Every row comes from one small tree of marks. The marks that hang from a mark follow it in brackets, in the order of their numbers. Every link used is in the known rows. Which tree was each row made from?
In the rows, 128 means zero.
Known rows:
K_357[K_636]: [104 164 138 162 148 132 105 161 122 113 116 191 150 100 133 107 122 135
 107 112 117 154 153 116 122 136 146 127 140 128 149 114 166 153 118 144
  68 150 117 109 128]
K_970[K_30[K_199]]: [113 133 128 183 155 176 106 169 115 137 129 184 138 102 124  99 148 117
 117 108 113 123 139 100 128 146 159 150 157 139 118 110 154 119 139 167
 129 165 133 112 112]
K_108[K_30[K_722]]: [127 127 127 155 181 128 136 148 135 112 117 166 149  72 113  97 169 121
 119 115 137 116 151 104 102 142 184 178 144 158 138 145 177 121 115 139
 105 165  88 122 135]
K_357[K_636[K_722]]: [105 179 142 164 155 123 127 145 102 103  97 189 142 101 129 101 129 135
 117 129 112 154 161 136 126 145 144 137 124 126 116 127 161 157 112 142
  59 164 102 114 113]
K_722[K_140 K_503 K_636]: [109 120 168 130 157 125 127 162 142 120 133 173 187  72 176  79 184  91
 126  81  95 158 182 127 134 112 149 170 145 120 133 131 139 173 103 141
  97 175 122  87 120]
K_108[K_30[K_722 K_861[K_49[K_945]]]]: [161 112 123 137 174 114 103 151 135 121  96 175 163  83  82 118 186 106
 122 107 160 159 165 101 102 165 194 184 140 127 132 158 184  75 133 136
 112 213 103 126 126]
K_30[K_108 K_199[K_140] K_722 K_861]: [ 98 166 162 175 188 142 143 142 115 115 104 183 144  77 132  78 189  83
 111 123 145 143 115  83  91 115 177 179 159 191 113 129 209  82 138 163
 125 205 133 138 100]
K_140[K_199]: [104 152 128 158 153 126 105 149 136  99 115 177 156  92 145 103 151 136
 109 117 127 129 135 140 114 134 166 158 133 123 123 123 162 150 161 151
 113 163 116 117 122]
K_49[K_155 K_861[K_30[K_722]] K_945]: [126 123 137 148 153 134  82 155 120 120 103 150 116  89 116  71 189 118
 117 122 165 181 178 101 106 190 183 146 143 143 122 109 190  90 144 142
 113 191  90 115 144]
K_49[K_861]: [113 144 125 151 158 131  96 155 136 117 122 180 148 134 138 108 154 118
 110 113 129 136 161  91 140 161 146 141 138 146 117 117 176 151 135 134
 113 177 112  97 144]
K_357[K_636[K_722[K_30 K_140 K_503]]]: [111 158 189 158 184 133 141 140 123  97 108 166 177  77 173  65 184  98
 120 108 113 156 187 154 149 113 131 150 131 129 130 128 152 181  96 138
  52 161  83  85 105]
K_722[K_49 K_140]: [101 109 133 145 132 129 108 175 115 144 136 195 176  82 151 111 134 104
  97 104 103 149 171 104 162 127 161 152 141 110 116 110 160 134 134 141
 138 160 110 111 141]
K_357[K_636[K_722[K_30 K_140]]]: [ 95 166 164 155 171 131 149 154 120 104 113 178 167  83 150  78 161 102
 109 103 122 149 173 144 150 128 142 145 134 115 118 120 167 165 106 151
  68 159  81  88 116]
K_636[K_722]: [109 155 132 155 159 127 122 138 108 105 106 185 141  99 128 100 148 131
 125 121 119 132 152 122 129 146 149 155 123 132  96 132 157 151 115 142
  99 177 102 127 115]
K_945[K_49[K_861[K_30[K_722]]]]: [100 130 134 182 171 119 118 169 135 101 109 157 135  79 119  74 183 128
 142 119 129 179 179  81 121 169 158 162 151 169 119 110 199 120 137  96
 111 181  83  85 141]
K_49[K_945]: [121 131 122 155 150 124  65 152 119 122 112 189 150 107 125 108 150 131
 117 119 146 160 156 100 129 156 152 145 140 123 136 121 173 143 123 142
 105 175 106 127 134]
K_49[K_861[K_30] K_945]: [130 135 118 163 158 127  58 160 128 103 109 171 138 110 129  84 161 127
 122 109 148 184 173 100 135 194 138 150 141 132 113 114 186 146 140 126
 112 178  97  84 149]
K_155[K_49]: [ 95 138 140 154 156 132 104 155 114 111 126 175 155 104 137 100 134 155
 127 102 130 137 154  84 131 135 112 148 145 150 128 116 168 162 117 141
  88 161  92 118 129]
K_155[K_49[K_945]]: [109 131 137 156 152 120  66 153 104 117 113 173 158 115 133 100 145 155
 124 113 153 161 163  84 137 154 112 146 148 140 137 118 181 159 117 138
  83 175  84 122 134]
K_199[K_140[K_722[K_636[K_357]]]]: [101 156 137 149 157 100 163 179 134  91 127 192 169  83 172  83 161 112
 152 107  97 111 131 117 130 136 143 151 158 140 133  98 128 184  97 175
  50 173 128 145 110]
K_155[K_49[K_861[K_30]]]: [104 144 137 161 163 138  97 162 119  92 122 157 142 109 141  80 144 149
 131  92 134 157 168  84 137 174  98 153 146 159 108 108 184 161 135 124
  99 164  83  76 145]
K_722[K_636]: [ 94 132 125 136 148 125 132 162 144 117 133 187 145  85 136  95 154 118
 131  97 118 140 155 111 116 141 147 159 135 123 127 117 154 155 108 155
 108 171 122 110 134]
K_945[K_49[K_861]]: [106 134 136 182 163 115 100 161 127 109 119 179 147 125 131 106 150 134
 124 121 120 163 175  74 140 153 137 148 150 160 120 121 191 155 131  99
 102 185 106  96 139]
K_861[K_30[K_108 K_199] K_49[K_155]]: [149 132 181 174 167 168  97 165 125  83 120 177 103  57 126  64 125 132
 121 109 122 157 138 124  72 166 172 164 155 128  93 115 180 109 156 201
 162 173 159 142 111]
K_199[K_140]: [111 162 130 164 140 129 119 161 114 112 128 198 149  91 137 120 149 122
 108 124 129 134 125 104 114 142 151 133 157 149 130 112 171 172 127 143
  93 158 121 137 121]
K_503[K_722[K_30[K_108 K_861] K_140]]: [111 135 177 149 216 151 132 151 130 125 116 182 175  85 170  64 168  79
 133  60 139 132 170  83 127 102 156 173 121 116  98 122 199 115 102 162
 116 178  91 102 133]
K_861[K_30[K_199] K_49]: [137 129 130 163 152 157  85 169 133  83 122 177 142  69 105  93 134 130
 138  98 118 150 141 124 106 189 157 161 168 114 107 112 163 134 153 181
 149 160 153 114 115]
K_49[K_722[K_140 K_503] K_945]: [135 119 156 143 151 103  32 146 111 117 106 177 195 109 188  88 184  90
 120  97 129 167 189 116 153 117 138 157 138 106 137 137 191 178 125 138
 118 178  95  97 130]
K_945[K_49]: [ 99 130 140 186 154 118 103 163 118 105 121 190 143  90 125 103 136 146
 132 118 115 155 157  82 126 133 142 154 149 147 131 124 176 152 121 114
  98 173 105 121 128]
K_30[K_199[K_140] K_861]: [104 158 130 168 149 145 123 146 104 108 114 193 157  92 118 110 155  95
 115 109 132 141 113  94 115 138 149 171 174 162 114 131 179 108 143 164
 107 195 143 130 108]
K_722[K_49[K_861] K_140 K_636[K_357]]: [ 93 111 130 143 137 105 140 182 145 143 137 180 190 130 161  93 163  84
 116  97  76 154 184 113 186 139 153 155 140 125 108  95 144 141 122 138
 124 184 115  88 161]
K_49[K_722[K_503] K_945]: [137 125 140 155 155 108  33 135 116 110  99 172 162 113 167  90 175 109
 132 117 144 160 174 109 136 132 131 147 128 120 142 135 188 171 123 139
 113 175 103 118 135]
K_970[K_30[K_108 K_199 K_722 K_861]]: [ 99 144 158 185 193 175 136 154 125 150 106 178 128  83 127  67 190  89
 115 104 135 130 139  77 104 110 186 179 133 166 105 125 190  48 140 154
 146 204 122 113 104]
K_199[K_140[K_722[K_503 K_636]]]: [119 140 159 136 169 114 151 166 140  90 134 175 162  52 192  81 187 103
 149 112 113 128 156 117 114 134 131 157 153 141 143 118 128 202  97 155
  52 179 135 124  90]
K_140[K_722[K_30]]: [105 127 135 143 191 139 131 161 152  95 131 173 144  66 164  73 167 117
 147  95 146  98 145  95 137 140 136 157 137 129 130 109 149 162 109 172
  85 164  98 118 119]
K_140[K_722[K_30[K_861]]]: [ 97 127 133 138 197 140 139 154 151 100 118 179 148  62 154  77 177 100
 148  77 152 106 145  83 136 121 135 176 128 129 120 124 154 113 118 163
  81 189  95 111 117]
K_199[K_140[K_722]]: [115 157 138 151 159 122 128 173 116  95 129 196 155  73 166 107 151 117
 129 117 128 112 130  98 121 146 145 141 159 141 127 110 155 181 122 161
  68 167 122 141 100]
K_970[K_30[K_108 K_861]]: [114 155 158 180 180 161 122 169 124 148 115 206 123  92 141  88 159 112
 105  90 122 138 147  79 113  98 162 159 103 141 101 130 174  89 130 125
 124 189 107 109 120]
K_861[K_30[K_199]]: [112 137 126 174 161 158  93 155 121  86 119 171 136  69 120  73 136 128
 136  98 121 146 134 113 114 166 144 170 166 139 110 117 170 125 141 173
 132 155 130 105 122]

Write each row's tree:
[106  91 139 164 182 164 123 133 141 120 120 152 148  68 141  74 182  83
 132 107 134 146 151  98 150 121 135 187 144 158 122 125 153  79 133 154
 138 189 126 108 124]  K_722[K_30[K_199 K_861] K_49 K_503]
[100 148 150 158 201 130 113 141 144 105 107 185 131  90 166  64 177  84
 129  82 160 126 143  82 117  87 131 174  97 138 105 134 222 121 129 154
 148 187  86 105 145]  K_49[K_722[K_30[K_108 K_861]]]
[131 126 142 147 143 128  67 148 116 131 113 173 128 131 128 102 156 123
 100 127 157 168 171  97 125 177 162 138 142 134 124 120 180 123 138 145
 105 197 114 124 142]  K_49[K_155 K_861 K_945]
[113 118 124 136 178 119 167 157 155 113 124 159 147  60 118  86 182 109
 130 104 128 124 163 113  95 147 180 192 140 150 140 143 168 128 104 148
 105 177  98 109 137]  K_108[K_30[K_722[K_636]]]
[121 149 176 165 166 109 121 136 103 100  99 175 201 111 173  72 178 113
 138 109  71 142 170 146 169 109 150 160 136 136 108 133 125 165  99 137
  72 174  94 120 106]  K_636[K_357 K_722[K_140 K_503]]
[126 132 131 146 147 107  34 169 113 104 107 177 176 118 168  78 170  84
 116  86 142 181 192 104 153 164 135 158 140 102 103 122 219 162 153 135
 142 178  85  63 158]  K_49[K_722[K_140] K_861[K_30] K_945]
[119 137 159 159 195 142 135 123 134  93 110 160 141  77 153  69 195 116
 141 119 133 130 164 132 137 131 129 160 121 150 113 132 144 167  96 137
  86 170  85 117 112]  K_636[K_722[K_30 K_503]]
[101 115 107 161 145 114 136 179 147 114 128 167 143 102 142  74 152 109
 138 105  88 165 174 119 158 171 141 156 131 136 103  87 143 129 128 135
 125 168 110  88 166]  K_722[K_49[K_861[K_30]] K_636[K_357]]
[124 141 175 150 166 125 115 137 105 105 110 174 184  85 170  83 179 107
 125 108  97 147 180 138 149 119 147 167 132 125 102 145 145 170 110 131
  88 179  99 109 101]  K_636[K_722[K_140 K_503]]
[113 122 150 138 185 150 119 157 129 126 129 172 186  91 158  87 156  96
 137  74 131 117 175 102 139 137 157 145 147 100 119 103 175 159 100 171
 105 146  90 104 142]  K_503[K_722[K_30 K_140]]
[110 164 163 196 179 167 144 169 114 139 123 184 123  78 140  78 187  96
 101 135 132 126 125  94  96 128 183 145 158 180 120 101 195 122 137 164
 135 174 131 133  99]  K_970[K_30[K_108 K_199[K_140] K_722]]
[124 105 113 148 160 136  98 155 117 146 123 171 155 134 141 122 129 111
 124 116 118 135 188  85 152 180 157 130 133 120 101  92 178 134 127 139
 128 163 116 109 160]  K_503[K_722[K_49[K_861]]]
[ 90 116 148 155 136 101 119 165 118 110 124 181 122  81 147  83 143 118
 139 107 115 159 174  99  97 120 143 169 136 119 121 123 191 143 120 149
 120 189 115 128 141]  K_945[K_49[K_155 K_722[K_636]]]
[ 89 136 145 129 157 129 132 156 123 141 111 185 187  77 133  96 191  82
 114  80 127 143 162  92 130 107 186 176 137 133 120 132 177  78 129 137
 111 198  95 104 122]  K_30[K_722[K_140] K_861]
[ 94 104 132 150 124 123 147 169 129 139 132 177 129  92 138  88 133 122
 122 119  89 145 155 124 133 130 167 154 131 123 124  94 123 102 115 169
 111 172 126 156 150]  K_722[K_49[K_155] K_636[K_357]]
[123 157 154 178 192 141  98 162 140  89 117 178 119  98 157  64 152 126
 116 103 127 160 159  97 116 156 140 153 122 154  95 117 201 150 139 128
 136 171 105  85 142]  K_49[K_861[K_30[K_108]]]
[120  91 153 134 139 149 110 166  90 155 134 179 166  85 153 109 112 108
 109 102 101 138 185 108 133 142 184 140 142  89 106 101 158 106 122 174
 123 155 116 141 143]  K_503[K_722[K_49[K_155] K_140]]
[108  97 115 144 150  88 111 176 138 123 121 179 163  92 163  80 153 112
 153 117 107 146 170 110 164 151 147 160 134 105 133  91 124 137 103 166
  86 187 115 140 134]  K_140[K_722[K_49[K_945] K_636[K_357]]]
[125 135 157 150 187 120 109 149 145  75 113 157 173  65 195  78 176 130
 137 115 120 113 149 143 123 127 151 170 134 125 135 128 129 171 147 153
  74 174 124 119  88]  K_140[K_199 K_722[K_503]]
[ 88 133 177 144 192 134 157 172 164 113 142 182 154  64 179  52 183  84
 119  75 128 138 166 111 126 102 146 171 127 125 114 116 180 169 101 163
 132 173 100  89 134]  K_722[K_30[K_108] K_140 K_636]
[131 129 145 129 134 114  73 175 123 116 123 202 188 108 156 123 148  94
 116  85 109 134 170 117 134 132 157 142 141  79 110 122 190 175 147 166
 154 168 120 108 134]  K_861[K_49[K_722[K_140]]]
[133 125 162 145 155 128  73 134 122 113 114 159 138 128 176  87 172 103
 115 115 129 141 178 108 125 133 141 145 128 143 121 131 186 151 139 145
 118 183 118 110 142]  K_49[K_155 K_722[K_503] K_861]
[109 135 134 188 163 123  97 172 128  86 115 171 133  91 130  81 148 140
 139 111 116 181 175  83 130 172 131 159 151 154 109 118 188 149 136  96
 107 174  98  79 144]  K_945[K_49[K_861[K_30]]]
[112 131 160 136 190 125 173 164 162  83 140 163 151  38 194  62 211  92
 154 103 138 115 154 117 120 133 123 160 151 147 145 110 132 207  90 167
  56 172 118 115  97]  K_199[K_140[K_722[K_30 K_503 K_636]]]
[117 114 185 137 164 141  99 144 127 112 129 160 162  74 192  61 187  80
 117  85 132 129 176 124 132  93 145 160 135 117 131 130 178 158 122 170
 122 164  91 112 133]  K_49[K_155 K_722[K_30 K_140 K_503]]
[105 103 136 158 147 113 135 159 145 129 127 168 163  93 160  78 164 113
 141 116  77 152 168 129 155 120 145 158 128 137 137 100 115 143  99 139
  97 167 124 123 141]  K_722[K_49 K_503 K_636[K_357]]
[113 116 155 129 180 122 133 161 154  96 130 166 160  58 186  70 180 111
 160  94 110 126 170 115 123 133 137 171 134 127 137 124 121 176  93 158
  66 182 130 110 101]  K_140[K_722[K_503 K_636]]
[ 99 120 169 147 180 122 150 158 163 108 131 160 193  83 179  46 206  85
 146  77  93 138 172 138 158  97 140 164 143 135 145 109 125 175  84 157
  82 164 100  93 132]  K_722[K_30 K_140 K_503 K_636[K_357]]
[137 125 138 156 146 138  63 158 114 107 110 168 115  98 127  78 153 131
 113 115 154 185 173 105 114 190 155 147 144 127 114 117 180 115 145 143
 111 183 103 109 147]  K_49[K_155 K_861[K_30] K_945]
[ 92 104 134 135 139 128 126 174 122 156 130 179 174  70 145 105 168  89
 102 114 113 145 175 103 152 125 188 153 141 123 123 104 168 106 132 138
 141 165  99 114 140]  K_30[K_722[K_49 K_140]]
[119  95 110 150 149 102  98 162 119 146 111 174 172 123 137  94 136 116
 154 115 105 160 186 109 150 169 159 142 134  98 126  82 145 131  92 164
  99 167 114 141 162]  K_503[K_722[K_49[K_945] K_636[K_357]]]
[105 165 163 181 184 142 136 149 117 109 116 177 139  75 144  76 177  95
 107 140 141 132 117  95  94 133 176 157 166 187 123 113 208 134 132 175
 132 179 136 141 104]  K_30[K_108 K_199[K_140] K_722]
[104 139 139 161 160 153 160 192 126 119 144 187 141  63 163  88 169  92
 138 107 111 108 136 107 117 156 149 161 175 135 118  99 138 161 121 191
  87 180 152 118  82]  K_970[K_30[K_199[K_140[K_722[K_636]]]]]
[111 134 157 147 186  96 146 156 165  75 111 152 185  76 200  53 189 124
 164 105  89 112 153 162 133 119 150 179 133 128 140 115  99 176 126 169
  55 182 130 123  95]  K_140[K_199 K_722[K_503 K_636[K_357]]]
[100 102 135 127 147 118 142 175 129 136 133 168 196  80 171 100 145  93
 125  93  96 139 189 149 137 142 181 168 134  73 104  96 152 142 142 169
 131 164 123 103 140]  K_503[K_722[K_49 K_140[K_199] K_636]]
[113  92 114 161 177 144 145 141 122 130 111 158 153  66  98  98 163  87
 119 114 130 131 145  89 122 141 184 217 156 166 114 149 179  34 144 153
 147 199 116 120 131]  K_108[K_30[K_199 K_722[K_49] K_861]]
[ 90 118 149 166 163 123 118 145 119 111 109 177 117  80 138  77 163 101
 138  94 151 148 156  80 110 100 137 177 127 137 117 133 205  91 132 141
 119 194  86 128 144]  K_945[K_49[K_155 K_722[K_30[K_861]]]]
[ 92 141 117 149 146  96 112 157 137 108 114 184 164 123 159  82 156 105
 150  92  97 124 152 120 134 118 137 155 123 119 127 110 166 165 110 167
 113 168 111 120 152]  K_49[K_722[K_636[K_357]]]
[115 143 181 156 218 140 128 153 140 101 119 163 178  81 191  60 164 101
 120  86 134 117 160 136 120 110 171 161 126 104 102 108 193 165 136 176
 127 153  96 104 128]  K_503[K_722[K_30[K_108] K_140[K_199]]]
[109 132 131 151 147 102  42 148  97 111 105 176 161 129 151  98 146 136
 134 108 158 156 170  82 141 144  98 149 135 125 131 121 209 175 127 146
 111 174  77 118 147]  K_155[K_49[K_722 K_945]]
